Each row was made from one walk, in order. Every step used is in the known rows, and no mark comes twice. Write each row's walk.
Known rows
kisot -> lipi -> teni -> melada: [ 1.82 -1.03  1.18  3.99  0.22  1.64 -2.28 -3.93  1.06  1.83 -3.64 -1.20
 -1.72  1.02 -4.51 -2.05 -1.26  1.37 -1.78 -2.53  0.08  0.77 -1.48  0.72
 -2.99]
leba -> norib: [ 1.08  0.38  0.89  0.95 -0.49  0.47  0.94 -0.72  1.13  1.51  0.58  0.33
  0.71 -0.65 -0.04  1.74  1.51 -0.23 -0.03  0.41  0.99  1.00 -0.45  0.73
  1.16]
ganog -> leba -> lipi: [ 2.05 -1.99 -1.18  2.25 -2.14  0.14  2.95  0.76  0.96  1.41 -1.48  0.76
  1.13 -0.65  0.05  1.76 -0.01  1.60  0.16  2.96 -0.70  1.53  0.42  4.80
 -1.47]
bosu -> zogev: [-2.22  1.67 -0.09  2.03  2.09 -1.10  0.88  0.52  0.26  0.28 -1.06  0.68
 -2.32  0.46 -1.29 -0.06  0.25  0.00 -0.32 -1.00 -0.84 -0.22 -0.71  2.13
 -0.97]
zogev -> bosu -> lipi: [ 1.90  0.64  1.36  1.20 -1.75  0.85 -0.88 -2.84 -0.19 -0.40 -2.21  0.96
  2.19 -3.22 -1.85  2.10  0.41  1.00 -0.63 -1.00 -0.65 -0.96  0.10 -0.55
 -1.84]
ganog -> leba: [ 0.36 -0.26 -0.79  1.61 -0.79  0.43  2.82  1.25  0.11  0.52  0.01 -0.28
  0.19 -1.70  1.34  0.83  1.76  0.99 -0.23  2.55  0.34  0.88  0.98  3.57
  0.33]
zogev -> bosu -> lipi -> kisot -> melada: [ 1.89 -0.03  1.76  6.17 -1.24  1.67 -0.20 -4.25  2.34 -1.36 -3.72  2.34
  1.10 -2.98 -4.23  1.22  2.58  1.81  0.99 -2.13 -1.45 -1.50 -2.11 -0.37
 -2.33]
kisot -> lipi -> bosu: [ 2.69  0.36  1.88  6.35  0.18  0.52  2.01 -3.70  1.63  0.21 -1.12  0.70
 -1.38 -1.76 -2.10 -1.66 -0.17 -1.41  1.43 -1.82  1.45  0.52 -0.08 -0.13
 -2.45]
melada -> kisot -> lipi -> momud: [ 0.76 -1.56  1.98  2.93 -0.06  1.22 -1.95 -1.58  0.99 -0.25 -2.47  2.83
 -3.16 -1.75 -2.28 -1.47  0.95 -1.39  2.25 -1.48  3.89 -0.45 -1.17 -0.36
 -1.77]
leba -> lipi: [ 1.76 -1.50 -0.48  0.11 -0.73 -0.22 -0.02 -0.54  0.73  0.84 -1.64  1.05
  1.13  0.91 -1.37  1.00 -1.81  0.86  0.18  0.52 -1.02  0.53 -0.58  1.34
 -1.75]
batem -> ganog -> leba: [ 0.12  0.58 -0.98  2.51 -0.91  0.09  2.51  3.13  1.21  0.36  1.67  1.20
 -1.22 -3.85  0.26  1.42  1.69 -0.58  0.25  3.83  0.16  4.59  1.34  3.72
 -0.86]
kisot -> lipi -> leba -> ganog: [ 4.35  0.66  1.90  5.80 -0.84  5.44 -4.60 -1.14  3.09  0.42 -1.52  0.97
 -0.12 -0.86 -0.88  1.54 -1.66  1.43  1.47 -0.28  0.93  1.45  0.12  1.77
 -1.59]
momud -> lipi -> teni -> melada -> kisot: [-1.58 -3.42  0.48 -1.23 -1.86  0.09 -0.69 -2.25 -1.99  1.72 -3.26  3.22
  0.43 -1.18 -5.91 -1.15 -2.69 -0.04 -0.08 -3.96  2.69  0.78 -2.09 -1.93
 -1.75]
melada -> kisot -> lipi -> bosu: [ 1.84 -0.76  2.10  5.62 -1.00  0.58  3.76 -3.72  1.27  1.39 -1.57  4.26
 -2.07 -2.41 -2.80 -2.12  0.28 -1.92  2.56 -2.55  4.04  0.64 -0.94 -1.19
 -2.63]
melada -> kisot -> lipi: [ 1.47 -1.04  1.01  3.76 -1.76  1.10  1.48 -0.79  0.66  0.60 -2.17  3.95
 -2.57 -0.93 -2.09 -0.97  0.96  0.47  1.93 -1.74  3.35 -0.31 -0.96 -1.16
 -1.96]
teni -> melada -> kisot -> lipi -> bosu: [ 3.26 -1.00  2.48  3.55 -0.56  1.02  3.52 -3.88  0.36 -0.53 -2.56  2.50
 -1.62 -3.09 -5.62 -1.94 -1.26 -1.79  0.29 -3.52  2.79  0.05 -1.09 -1.10
 -2.84]
momud -> lipi: [-0.59 -0.94 -0.37 -0.01 -0.51 -0.59 -0.60  0.17 -1.88 -1.83 -0.92  1.31
  1.38 -1.56 -2.35  0.49 -0.92  0.57  1.84 -1.26  0.65 -0.07 -0.02 -1.64
 -0.56]
momud -> lipi -> leba: [ 0.05 -1.57 -0.28  1.29 -4.45  1.06 -5.12 -0.88 -0.38 -1.84 -1.33  0.89
  1.32 -0.02 -2.35  1.59 -1.43  0.14  1.91 -1.83  1.45  0.92  0.28 -0.25
  0.12]
zogev -> bosu -> lipi -> leba -> ganog -> batem: [ 3.45  1.01  2.04  2.45 -4.38  4.51 -3.10 -3.59  2.10  1.48 -0.14  2.13
  5.60 -5.89 -1.84  4.88 -1.16  1.89  0.34  1.52  0.00  0.16  0.73  1.90
 -1.12]
batem -> ganog -> leba -> lipi -> kisot -> melada: [ 1.85 -1.39 -0.70  7.25 -1.12  0.88  3.52  1.07  4.28  0.43 -1.43  3.45
 -1.24 -2.25 -3.57  1.22  2.16  1.15  2.07  2.85 -1.35  4.54 -1.62  5.15
 -2.76]
momud -> lipi -> kisot -> melada: [-0.25 -1.47  0.24  4.52  0.20  0.49  0.29 -1.00  0.42 -2.52 -2.47  2.43
  0.14 -1.21 -4.91 -0.45  1.56  1.24  3.32 -2.65  0.02 -0.58 -2.42 -1.50
 -0.86]
batem -> ganog -> leba -> lipi -> bosu -> zogev: [ 0.12  1.01 -0.45  6.76  0.52 -1.69  5.54  0.27  2.89  2.09 -0.17  3.27
 -1.94 -3.56 -2.93  1.06 -0.66 -2.11  0.54  2.25 -0.73  5.92  0.10  7.21
 -4.15]
momud -> lipi -> kisot: [-0.83 -1.93  0.37  3.57 -1.04  0.24  1.09 -0.27 -0.73 -0.45 -0.79  2.98
  0.82 -1.34 -3.03 -0.84 -1.48  0.07  3.91 -1.71  0.35  0.12 -1.70 -1.54
 -0.10]
zogev -> bosu: [-0.19  0.55  0.92 -0.77 -2.79 -0.67 -0.57 -2.04 -0.28 -0.51 -0.42  0.57
 -0.80 -1.08 -0.93  2.93  0.11  0.74 -0.73 -1.04 -0.88 -0.98  0.66  0.76
 -0.66]
batem -> ganog -> leba -> lipi -> kisot: [ 1.58 -1.73 -0.53  6.32 -2.10  0.24  4.34  1.74  3.07  2.71  0.18  4.12
 -0.49 -2.81 -1.72  1.14 -0.48 -0.09  2.62  3.75 -1.09  5.20 -1.08  5.21
 -1.97]
teni -> lipi: [ 2.09 -0.86 -0.09 -2.42 -0.81  1.50 -0.39 -1.51 -0.69  0.16 -1.55 -0.74
  0.98  1.53 -2.60 -0.14 -1.18  0.58 -0.24 -0.73  0.84  0.22  0.37 -0.07
 -1.00]

Which walk is each row?
[ 1.53 -2.51  0.36  3.96 -1.46  0.29  1.80 -1.29  1.81  2.00 -1.57  2.74
  0.69  1.11 -1.92 -0.48 -2.53  0.44  2.40  0.06 -1.38  0.38 -2.46  1.33
 -1.13]
leba -> lipi -> kisot
[ 1.47  0.16  2.20  0.53 -0.35  0.91 -4.41 -3.55  0.39 -1.23 -2.74  0.17
  1.59 -4.22 -1.98  1.56  0.35 -0.88 -0.25 -0.61 -0.26 -1.34  0.10  0.17
 -1.76]
zogev -> bosu -> lipi -> momud
[ 2.94 -1.52 -0.53 -1.09 -4.97  3.13 -4.91 -3.09  0.74  0.10 -2.03 -1.15
  0.65  3.12 -2.44  0.84 -1.79 -0.05 -0.10 -1.36  1.76  1.16  0.70  1.18
 -0.13]
teni -> lipi -> leba
[ 0.48 -1.03  0.79  6.26 -0.28  1.01 -1.99 -3.40  1.87  3.11 -2.39  0.84
 -2.16  1.21 -1.51 -2.03  0.24  1.03  0.52 -1.78  1.52  1.32 -1.59  0.69
 -2.51]
kisot -> lipi -> teni
[ 3.64 -0.37  0.50 -1.10 -3.40  5.32 -2.43 -2.34  1.48  2.13  0.60  0.27
  3.94 -0.96 -2.47  2.32 -2.75  1.11  0.68  1.57  1.60  1.43  0.80  2.34
 -0.32]
teni -> lipi -> leba -> ganog -> batem
[ 0.42  2.00  1.50  8.30  2.26 -0.43  2.65 -3.33  1.79  0.54 -1.97  1.19
 -3.53 -1.27 -3.31 -2.06  0.20 -1.44  1.15 -2.88  0.73  0.65 -0.83  2.06
 -3.61]
kisot -> lipi -> bosu -> zogev
[ 0.98 -0.55  0.42  1.27 -3.18  3.46 -2.81 -0.23  0.41  0.13  1.28  2.43
  4.75 -4.09 -2.52  3.02 -2.38  1.15  2.71  0.92  1.45  1.19  0.35  1.05
  0.07]
momud -> lipi -> leba -> ganog -> batem
[ 3.14 -1.19  1.81  5.96 -6.06  3.02 -1.99 -3.00  3.16  2.20 -1.82  3.59
 -1.72  0.07 -1.79  1.81  1.89 -0.17  2.10 -1.71  5.21  1.88 -1.19  0.85
  0.26]
melada -> kisot -> lipi -> leba -> norib
[ 1.02 -1.93  2.15  0.63 -3.29  1.25 -1.29 -5.29 -0.22  2.87 -4.65  3.09
  1.36 -2.84 -5.36  0.47 -1.33  0.77 -2.40 -3.15  1.29 -0.40 -1.83 -0.81
 -2.88]
zogev -> bosu -> lipi -> teni -> melada -> kisot
[ 2.83  0.01  1.23  2.52 -5.98  2.04 -5.54 -4.36  1.26 -0.32 -2.97  0.77
  2.17 -1.73 -1.74  3.19 -0.28  0.77 -0.51 -1.27  0.09 -0.11  0.58  0.71
 -0.73]
zogev -> bosu -> lipi -> leba
[ 2.08 -1.42  0.55  2.09 -0.30  2.71  0.43 -3.20  1.71 -0.78 -3.03  0.38
 -0.55  2.00 -5.02 -1.26  0.97  1.12  1.49 -2.18  0.26 -0.45 -2.03 -0.06
 -1.32]
teni -> lipi -> kisot -> melada
[-0.31 -2.20  1.16  5.26 -2.25  1.14 -0.22 -3.30  1.75  4.30 -2.85  4.16
 -3.08  0.65 -2.18 -2.38  0.46  0.32  1.42 -2.50  4.09  0.83 -2.44 -0.22
 -2.64]
melada -> kisot -> lipi -> teni
[ 3.51 -0.35  2.16  5.16 -2.75  5.26 -2.73 -1.03  2.77  1.52 -1.85  4.53
 -1.16 -1.61 -1.52  1.26 -1.41  0.70  2.48 -0.95  3.64  1.25 -0.74  0.78
 -1.59]
melada -> kisot -> lipi -> leba -> ganog
[ 4.30 -0.55  2.35  2.95 -3.44  5.60 -0.89 -1.98  1.91  0.93 -1.00  3.23
  1.42 -3.97 -4.88  1.46 -2.05  1.09  0.67 -0.25  2.78  0.48 -0.68  1.41
 -1.47]
teni -> melada -> kisot -> lipi -> leba -> ganog -> batem
[-0.35  0.84  1.87  7.65  0.77 -0.36  4.55 -3.06  1.59  1.46 -2.40  4.81
 -4.14 -1.87 -3.81 -2.26  0.29 -1.91  2.18 -3.60  3.42  0.35 -1.69  1.00
 -3.73]
melada -> kisot -> lipi -> bosu -> zogev
[ 2.68 -1.05  1.44  1.55 -1.04  1.80  1.48 -1.38 -0.39 -1.12 -3.25  2.06
 -2.08 -1.50 -5.01 -0.80 -0.71  0.49 -0.44 -2.66  2.00 -0.60 -1.00 -1.29
 -2.16]
teni -> melada -> kisot -> lipi
[ 0.43  0.90  0.62  1.60  1.59 -0.16  2.84 -3.90  0.51  1.09 -1.85  0.06
 -1.18  0.47 -4.42 -1.34 -1.73 -1.97 -0.13 -2.80  0.76  0.75 -0.23  2.05
 -2.81]
teni -> lipi -> bosu -> zogev
[ 4.19 -0.56  0.87 -1.14 -1.85  5.67 -4.81 -1.98  1.40  1.00 -1.41 -0.18
  2.39  0.72 -2.15  2.07 -3.71  0.99  0.40 -0.26  1.10  1.74  1.01  1.89
 -0.72]
teni -> lipi -> leba -> ganog
[ 2.61 -0.85  0.85 -0.67 -0.33  0.91  1.92 -4.28 -0.14  0.85 -0.88 -0.29
  1.05  0.07 -3.24 -1.20 -2.00 -1.95  0.34 -1.73  1.59  1.10  0.55 -0.07
 -1.63]
teni -> lipi -> bosu
[ 2.39 -1.70 -0.33  4.16 -1.50 -0.42  5.12 -1.83  1.79  2.01 -1.09  1.22
  1.53 -2.06 -0.57  0.61 -1.13 -0.65  0.74  2.18 -0.02  2.10  0.52  4.76
 -2.55]
ganog -> leba -> lipi -> bosu
[ 0.83 -4.37 -0.41  1.17 -3.20  0.51  2.82 -1.86  0.83  4.27 -3.70  2.72
  0.47 -0.06 -3.50  0.13 -1.92  1.35 -1.67  0.70  1.22  2.09 -1.62  4.62
 -2.70]
ganog -> leba -> lipi -> teni -> melada -> kisot
[-2.21  0.84  0.55  3.86  1.89 -2.02  2.37 -1.92 -0.89 -0.64 -1.37  2.01
 -0.41 -2.53 -4.24 -0.92 -1.48 -1.86  1.85 -3.16  0.49  0.89 -0.59  0.67
 -2.26]
momud -> lipi -> bosu -> zogev
[ 1.70 -0.62  0.97  1.29 -1.37  3.89 -5.12  0.00  0.32 -0.88 -0.79  1.75
  2.62 -2.18 -1.80  2.72 -3.15  1.03  2.40 -0.69  0.79  1.37  0.36  0.48
 -0.16]
momud -> lipi -> leba -> ganog
